Each row comes from the steps of one path. Every step used is in the known rows, and no mark comes twice. Write the path behind each row, first mark first.
Known rows
keza/sados: [-0.97  2.89  1.20  0.88  0.15  0.23  1.39 -1.51  1.88  2.28  0.47  0.08
  0.53 -0.92  1.04  1.05  1.02 -2.91  0.01 -1.12  1.57 -2.41 -2.56  1.17
  1.04]
movonu/fevi: [-1.51  0.35 -0.79 -0.30  2.52 -0.68  1.55  3.55  0.05 -0.74  1.06  1.12
 -1.04 -0.61  0.50 -1.03 -1.68 -1.59 -0.54 -1.46 -0.52  1.84 -0.19 -0.22
 -1.65]
fevi/tope/sados: [-3.99  2.27  0.07  2.18  0.43 -0.88  0.63 -0.31  0.26  2.86 -2.56  0.26
 -2.14  3.95  0.28 -0.29 -0.99 -0.54 -0.53 -1.78  2.08  0.72 -0.78 -0.53
 -1.45]
fimez/fevi/latu: [ 0.39 -0.15 -2.20 -0.76  2.20  0.11  3.19  0.16 -1.31  1.17  0.40  1.48
 -2.65 -0.43 -3.12  0.29 -1.46  3.10 -1.09 -0.11  0.72  2.54  0.23 -0.37
 -1.58]
mediv/tope/sados: [-2.87  1.20 -1.04 -0.74  0.61 -2.17  3.40  0.95 -0.35  3.97 -1.77 -1.70
 -1.58  4.27  0.10 -0.61 -0.21 -0.01 -0.72 -0.96  0.42 -1.21 -0.04 -1.03
  0.70]
fevi/keza: [ 1.21 -0.97 -2.05  0.15  1.08  1.60 -1.97 -2.38 -0.10 -1.18  0.54  1.11
 -1.78  0.35 -0.06 -0.11  0.45  1.83  1.03 -1.70  2.08  0.61 -0.98 -0.65
 -2.22]
tope/mediv/movonu/fevi: [-0.99 -1.06 -1.92 -1.71 -0.19 -0.62  3.02  2.14  1.01  1.78  1.44  1.08
 -0.32  1.60 -1.60 -1.64 -1.18  0.23 -0.41  0.87  1.09  1.66 -1.45  1.77
 -1.31]
fevi/tope/mediv: [-2.10  1.21 -0.08  1.88 -0.49 -0.86  0.51 -0.63  0.19  1.08 -1.32  0.26
 -1.39  4.63 -0.49 -0.97  0.75  1.44 -0.27  1.32  1.45  1.22 -1.07  2.53
 -2.25]
danit/fevi/movonu: [-1.18  0.40 -1.58  2.39  0.35  0.59 -0.89 -0.31 -0.47 -1.58 -0.20  2.67
 -1.20  3.89 -1.61  0.43 -0.27  0.29 -0.49 -0.65 -1.88  3.59  0.26 -0.98
 -2.38]
keza/sados/tope/mediv/movonu/fevi/latu: [-1.61  3.09 -0.23 -0.22 -0.81 -0.74  3.38 -1.96  1.41  2.94  0.36  1.71
 -1.20  2.43  1.16  2.02 -0.29 -2.02  0.02 -1.63  1.96 -1.41 -2.97  1.39
 -0.21]
movonu/fevi/lugu: [-0.64  0.04 -1.71 -0.68  3.18  1.23  1.94  3.23 -0.33 -0.46  1.28  0.73
 -1.24  0.18 -0.39 -0.22 -2.10 -0.12 -0.47 -2.19  0.00  2.22 -0.91  0.16
 -2.40]
tope/mediv: [ 0.04 -0.77  0.35 -0.48  0.31 -0.34  0.70 -1.12  0.82  1.17  0.72  0.89
  0.59  2.03 -1.29 -1.26  0.57  1.71 -1.54  1.82  0.29  0.20 -0.15  2.40
 -0.57]
movonu/fevi/latu: [-0.69  0.29 -1.61 -0.08  2.97 -0.40  2.06  1.77  0.63 -0.60  0.95  1.39
 -1.98 -0.33 -0.58  0.19 -2.14  1.15 -0.16 -2.67  0.15  2.51 -0.25 -0.16
 -1.32]
danit/fevi/keza/sados: [-0.37  1.41 -1.08  2.29  1.24  0.87 -1.55 -1.03 -0.19 -1.06  0.13  2.52
 -1.65  2.38  0.16 -0.41 -0.17  0.36 -1.15 -2.47  0.12  1.74 -0.77  0.01
 -1.67]
danit/fevi/keza/sados/tope/mediv: [-0.53  1.63 -0.98  1.90  0.76  0.38 -1.24 -1.97 -0.55 -0.77 -0.14  3.30
 -1.85  4.36  0.47 -0.23 -0.19  0.71 -1.60 -1.95 -0.02  1.72 -0.76  0.60
 -2.24]
mediv/movonu/fevi: [-1.41 -0.46 -3.28 -1.70 -0.71 -0.41  3.23  4.73  0.25  0.85  1.12  0.28
 -1.39 -0.41 -0.43 -0.55 -2.50 -2.03  1.64 -1.31  1.19  2.04 -1.77 -0.88
 -1.08]
mediv/movonu/fevi/fimez: [-1.26 -0.89 -3.15 -1.50 -0.54 -0.31  3.18  5.33  0.62  0.79  1.76  0.97
 -0.95 -0.47 -0.79  0.37 -1.89 -1.23  1.63 -2.63  1.14  3.35 -2.32 -1.12
 -1.95]
latu/fevi: [-0.82  0.09 -0.59 -0.12 -0.74 -0.81  1.55  0.53 -0.33  0.96 -1.47 -0.48
 -0.71 -0.84  0.13 -2.28 -0.24 -0.30 -3.09  0.71 -1.38  1.76  0.32  1.14
 -0.35]
keza/sados/tope/mediv/movonu/fevi: [-2.00  3.09  0.14 -0.30 -0.89 -0.94  3.05 -1.11  1.05  2.89  0.38  1.57
 -0.77  2.29  1.70  1.37 -0.13 -3.43 -0.20 -1.01  1.68 -1.79 -2.95  1.41
 -0.41]
lugu/fevi/latu: [-0.22 -0.59 -2.55  0.46 -0.21  0.68  2.94 -0.95  0.11  1.18 -0.61  1.20
 -0.55  0.08 -0.87 -0.58 -1.81  4.15 -3.10 -0.58  0.62  3.09 -0.15  0.53
 -0.24]
latu/fevi/keza: [-0.09 -0.63 -1.98 -0.02  0.04  0.28  0.16 -1.08 -0.29  0.14 -1.08  0.29
 -1.92 -0.55  0.11 -2.27  0.07  0.92 -2.41 -0.53  0.08  2.25 -0.37  0.66
 -1.94]
keza/sados/tope/mediv/movonu: [-1.55  2.98  0.47 -0.22 -1.88 -0.77  2.58 -2.33  1.06  3.12 -0.02  1.17
 -0.38  2.51  1.52  1.79  0.51 -2.85  0.03 -0.50  1.87 -2.37 -2.88  1.50
  0.21]
sados/tope/mediv/movonu/fevi/fimez: [-1.09 -0.01 -1.29 -1.63 -1.68 -1.53  2.19  0.49 -0.85  0.85  0.16  2.49
 -1.35  4.68  0.62  1.20 -0.91  0.10 -0.02 -0.52  0.11  1.55 -0.78  0.25
 -2.45]
fimez/fevi: [-0.48 -0.23 -1.41 -0.95  1.84 -0.27  2.70  1.93 -1.88  1.08  0.50  1.15
 -1.89 -0.61 -2.06 -0.99 -0.98  0.29 -1.48  1.15 -0.07  1.76  0.28 -0.40
 -1.99]
sados/tope/mediv/movonu/fevi: [-1.28  0.24 -1.35 -1.83 -1.86 -1.54  2.30  0.11 -1.14  0.91 -0.30  1.98
 -1.64  4.71  0.89  0.50 -1.36 -0.51 -0.16  0.38  0.10  0.70 -0.50  0.37
 -1.81]
sados/keza: [-0.45 -1.10  2.40 -0.42  0.98 -1.68 -0.75 -2.12 -2.21  1.50  1.43  0.89
  0.44  1.22  1.28  0.21 -0.16  0.03 -0.50 -0.84  3.76 -0.85 -1.88 -0.56
 -0.25]
sados/tope/mediv/movonu/fevi/danit: [-1.92 -0.17 -1.23 -1.72 -1.28 -1.75  2.09  0.14 -0.89  1.36 -1.23  1.57
 -1.98  5.25  0.30  0.90 -1.85 -0.57  0.42  0.25  0.21  0.96  0.37  0.21
 -2.54]

Write each row's path
[-0.43  0.36 -3.00 -1.31  1.30  0.50  3.00 -0.61 -1.32  2.15  0.98  2.52
 -3.33  1.04 -1.62 -0.27 -0.54  0.12 -0.55 -0.20  2.64  1.22 -2.05 -0.03
 -3.45]
fimez/fevi/keza/sados/tope/mediv/movonu
[-4.39  1.57  0.06  1.01  3.26 -1.88  1.73  2.59 -0.53  1.83 -0.24  1.58
 -2.39  2.48  1.09 -1.18 -2.44 -2.06 -1.12 -3.05  2.20  2.01 -1.38 -0.82
 -2.71]
movonu/fevi/tope/sados/keza
[-0.72 -0.30 -2.21 -0.18  3.32  0.47  0.19  1.88 -0.04 -1.53  1.43  1.88
 -2.17 -0.36  0.43 -1.08 -1.45 -0.37  0.14 -2.69  0.88  2.23 -0.81 -0.62
 -3.16]
movonu/fevi/keza
[ 0.39 -0.53 -2.22 -1.34  2.54  1.62  3.10  1.54 -2.31  1.34  0.73  0.76
 -2.09  0.18 -2.99 -0.12 -1.34  1.74 -1.36  0.45  0.62  2.16 -0.40 -0.11
 -2.73]
fimez/fevi/lugu
[-2.30 -1.38 -1.65  0.40  0.65 -0.01  2.08  0.93 -0.24  1.83 -2.48  0.20
 -0.46  0.81 -0.90 -1.20 -2.30  1.22 -2.43  0.41  0.05  3.07  1.53  0.13
 -2.04]
lugu/fevi/danit
[-2.27 -1.00 -3.17 -1.54  0.04 -0.63  2.97  4.81  0.51  1.44 -0.28 -0.22
 -1.93  0.22 -1.21 -0.09 -3.19 -2.23  2.28 -1.53  1.30  2.60 -0.66 -1.26
 -2.07]
mediv/movonu/fevi/danit
[-2.91  1.22 -0.87  1.02  2.23 -1.31  1.82  3.10  0.16  0.03  0.07  1.31
 -1.99  2.54  0.17 -1.72 -1.20 -0.70 -0.69 -0.53  0.49  2.73 -0.86  1.52
 -3.18]
movonu/fevi/tope/mediv
[-3.02  0.62  0.16 -0.90  1.11 -3.04  3.08 -0.16 -1.45  4.66 -1.15 -1.19
 -1.46  4.90  0.74 -0.59 -0.30 -0.03 -0.99 -1.29  2.30 -1.59 -1.01 -1.32
  0.58]
mediv/tope/sados/keza
[-0.66  0.43  0.27 -0.99 -1.48 -1.41  0.70 -2.23 -1.14  0.48 -0.81  1.86
 -0.98  4.95  1.05  0.85 -0.16  0.55 -0.94  1.05 -0.39 -0.37  0.39  0.77
 -1.35]
sados/tope/mediv
[-1.74 -0.88 -1.28 -0.76  3.03 -0.63  2.22  2.09 -1.64  1.94 -1.45  0.43
 -2.63  0.42 -3.17 -0.33 -1.95  0.13 -0.48  0.91  0.20  2.55  1.87 -0.89
 -3.43]
fimez/fevi/danit
[-1.34 -0.27 -0.76 -0.03  2.88 -0.59  1.48  4.37  0.52 -0.73  2.01  2.14
 -0.41 -0.54 -0.04  0.28 -0.79 -0.44 -0.47 -3.41 -0.58  3.56 -0.92 -0.55
 -2.88]
movonu/fevi/fimez
[-0.84  0.45 -2.65  0.56 -0.34  1.23  1.81 -2.08 -0.37  1.19 -0.39  2.16
 -1.11  0.78  1.39 -0.78 -0.67  0.92 -2.66 -1.20  1.93  1.36 -1.83  0.27
 -1.92]
lugu/fevi/keza/sados/tope
[-0.87  0.29 -1.72 -1.67 -1.70 -1.34  2.51 -0.86 -0.79  0.95 -0.38  2.11
 -2.02  4.83  0.32  1.19 -1.62  0.87  0.09 -0.15  0.54  1.02 -0.44  0.41
 -1.63]
sados/tope/mediv/movonu/fevi/latu
[-0.92 -0.45 -2.20 -1.37  0.20  0.08  2.87  0.87  1.63  2.16  1.86  1.41
 -0.83  1.45 -1.23 -1.34 -0.65 -0.03 -0.06 -0.17  2.45  1.05 -2.59  1.92
 -1.76]
tope/mediv/movonu/fevi/keza/sados
[-2.29  0.88 -1.34  1.15 -1.66 -0.87  1.54  0.45  0.34  1.74 -1.12  0.00
 -1.65  4.56 -0.82 -0.84  0.09  0.98  0.68  1.20  2.27  1.64 -1.88  2.19
 -2.22]
fevi/tope/mediv/movonu
[-2.56 -0.01 -2.72  1.01 -1.71 -0.21  3.49  1.17 -0.31  2.27 -1.33  0.94
 -0.91  2.98 -0.32 -2.47 -1.22  2.05 -2.89  1.45  1.53  3.48 -1.45  2.00
 -2.14]
lugu/fevi/tope/mediv/movonu
[-0.15 -1.36 -3.15  0.37  0.20  1.41  1.06 -0.92 -0.63  0.17 -0.16  1.70
 -0.85  0.04  0.17 -1.91 -1.05  2.60 -2.73 -0.61  1.44  2.75 -0.82  0.02
 -2.15]
lugu/fevi/keza
[-1.40  3.60  1.16  0.51 -1.08 -0.46  1.49 -2.58  0.63  2.03 -0.48  0.95
 -0.49  1.55  2.45  2.27  0.66 -3.43  0.08 -1.29  1.18 -2.81 -2.20  0.55
  0.50]
keza/sados/tope
[-3.00 -0.03  2.27 -0.45  2.32 -1.58  0.44 -2.20 -0.74  4.86  0.05  1.52
 -0.21  1.84  0.64 -0.20 -2.05 -1.04 -2.37 -3.21  3.89 -1.10 -1.00 -2.31
  0.46]
tope/sados/keza
[-3.74  1.32  0.31  1.27 -0.03 -1.94  1.75 -0.37 -0.91  3.50 -2.77  0.07
 -2.06  2.43  0.77 -2.43 -1.03 -0.69 -3.74 -0.85  1.41  1.98 -0.85  0.61
 -1.38]
latu/fevi/tope/sados/keza
[-3.45  0.27 -2.33 -0.83 -0.17 -1.35  3.28  3.82 -0.36  2.79  0.27  0.64
 -2.28  1.85  0.13 -0.64 -3.01 -2.27  1.16 -2.46  3.49  2.15 -2.83 -1.38
 -1.87]
mediv/movonu/fevi/tope/sados/keza
[-0.74  1.26 -1.89  1.39 -0.14  0.42 -0.52 -1.15 -0.45 -0.30  0.02  3.11
 -2.09  4.26  0.24 -0.27 -0.60  0.44 -0.86 -2.01  0.50  1.95 -1.28  0.24
 -2.19]
danit/fevi/keza/sados/tope/mediv/movonu
[-1.31  0.43 -3.84 -1.53 -0.75  0.09  2.77  2.60  0.25  0.96  1.02  1.18
 -2.53  0.62  0.57  0.42 -2.13 -2.47  2.10 -2.61  2.57  1.33 -2.95 -1.18
 -2.07]
mediv/movonu/fevi/keza/sados/tope
[-2.14 -0.66 -0.41  0.17  0.43 -1.17  1.21  0.68  0.05  1.76 -3.43 -1.21
 -1.54  0.24 -1.01 -1.61 -1.24 -0.54 -2.09  0.45 -1.20  2.58  1.96  0.68
 -1.87]
latu/fevi/danit
[-0.87  0.08 -1.72 -1.98 -1.55 -0.69  2.41 -0.11 -1.24  1.02 -0.20  1.74
 -1.77  5.08  0.43  0.99 -1.54  0.30 -0.01  0.03  0.45  0.82 -0.81  0.59
 -2.19]
sados/tope/mediv/movonu/fevi/lugu
[-2.74 -0.45 -0.69 -0.06  3.68 -1.08  1.18  3.69  0.38  0.12 -0.94  0.37
 -1.84  0.34 -0.60 -0.41 -2.75 -1.81  0.53 -1.72 -0.40  2.57  1.47 -0.61
 -3.13]
movonu/fevi/danit
[-1.27  1.22 -1.55 -0.06  2.87  0.01  1.17  0.30  0.57 -0.10  1.42  2.68
 -2.25  1.06  1.21 -0.31 -0.82 -1.43 -0.30 -2.71  1.64  0.92 -1.99  0.41
 -3.18]
movonu/fevi/keza/sados/tope/mediv
[-0.95 -0.11 -3.38 -0.06 -1.03  1.11  2.75 -1.71  0.03  2.08  0.02  2.28
 -1.12  1.45  0.72 -1.14 -0.91  1.27 -2.53 -0.72  2.62  1.73 -2.51  0.92
 -2.05]
lugu/fevi/keza/sados/tope/mediv/movonu
[-3.76  0.92 -1.72  1.71 -0.20 -0.29  2.97  0.57 -0.39  3.05 -2.29  1.12
 -1.24  2.45  0.44 -2.08 -2.09  0.94 -3.83 -0.69  1.44  2.86 -0.67  0.11
 -1.59]
lugu/fevi/tope/sados
[-0.58 -1.06 -2.37 -1.58  0.00 -0.42  3.24  1.35  1.23  1.83  1.44  1.21
 -0.82  1.83 -2.06 -1.01 -1.34  1.69 -0.25  0.34  1.49  2.03 -1.43  1.80
 -1.19]
tope/mediv/movonu/fevi/latu
[-0.57  1.82 -1.09  2.13  0.61  0.45 -1.52 -1.56 -0.81 -1.14 -0.38  2.96
 -2.07  3.59  0.88  0.13 -0.32  0.14 -1.03 -2.51 -0.17  1.59 -0.63 -0.23
 -2.02]
danit/fevi/keza/sados/tope
[-2.36  1.41 -1.20  2.43 -0.79 -0.92  0.22  1.68 -0.76 -0.12 -1.37  1.78
 -1.85  5.79 -0.85 -1.51 -0.91  1.22 -1.32  0.16 -0.63  3.75 -0.15  1.34
 -2.28]
danit/fevi/tope/mediv/movonu
[-0.78 -1.24 -1.74  0.45 -0.20  0.45  2.23  1.66 -0.11  0.94  0.51  2.01
  0.93 -0.25 -0.30 -0.48 -0.37  2.57 -3.43 -1.31 -0.14  4.16 -0.86  0.15
 -1.86]
lugu/fevi/fimez
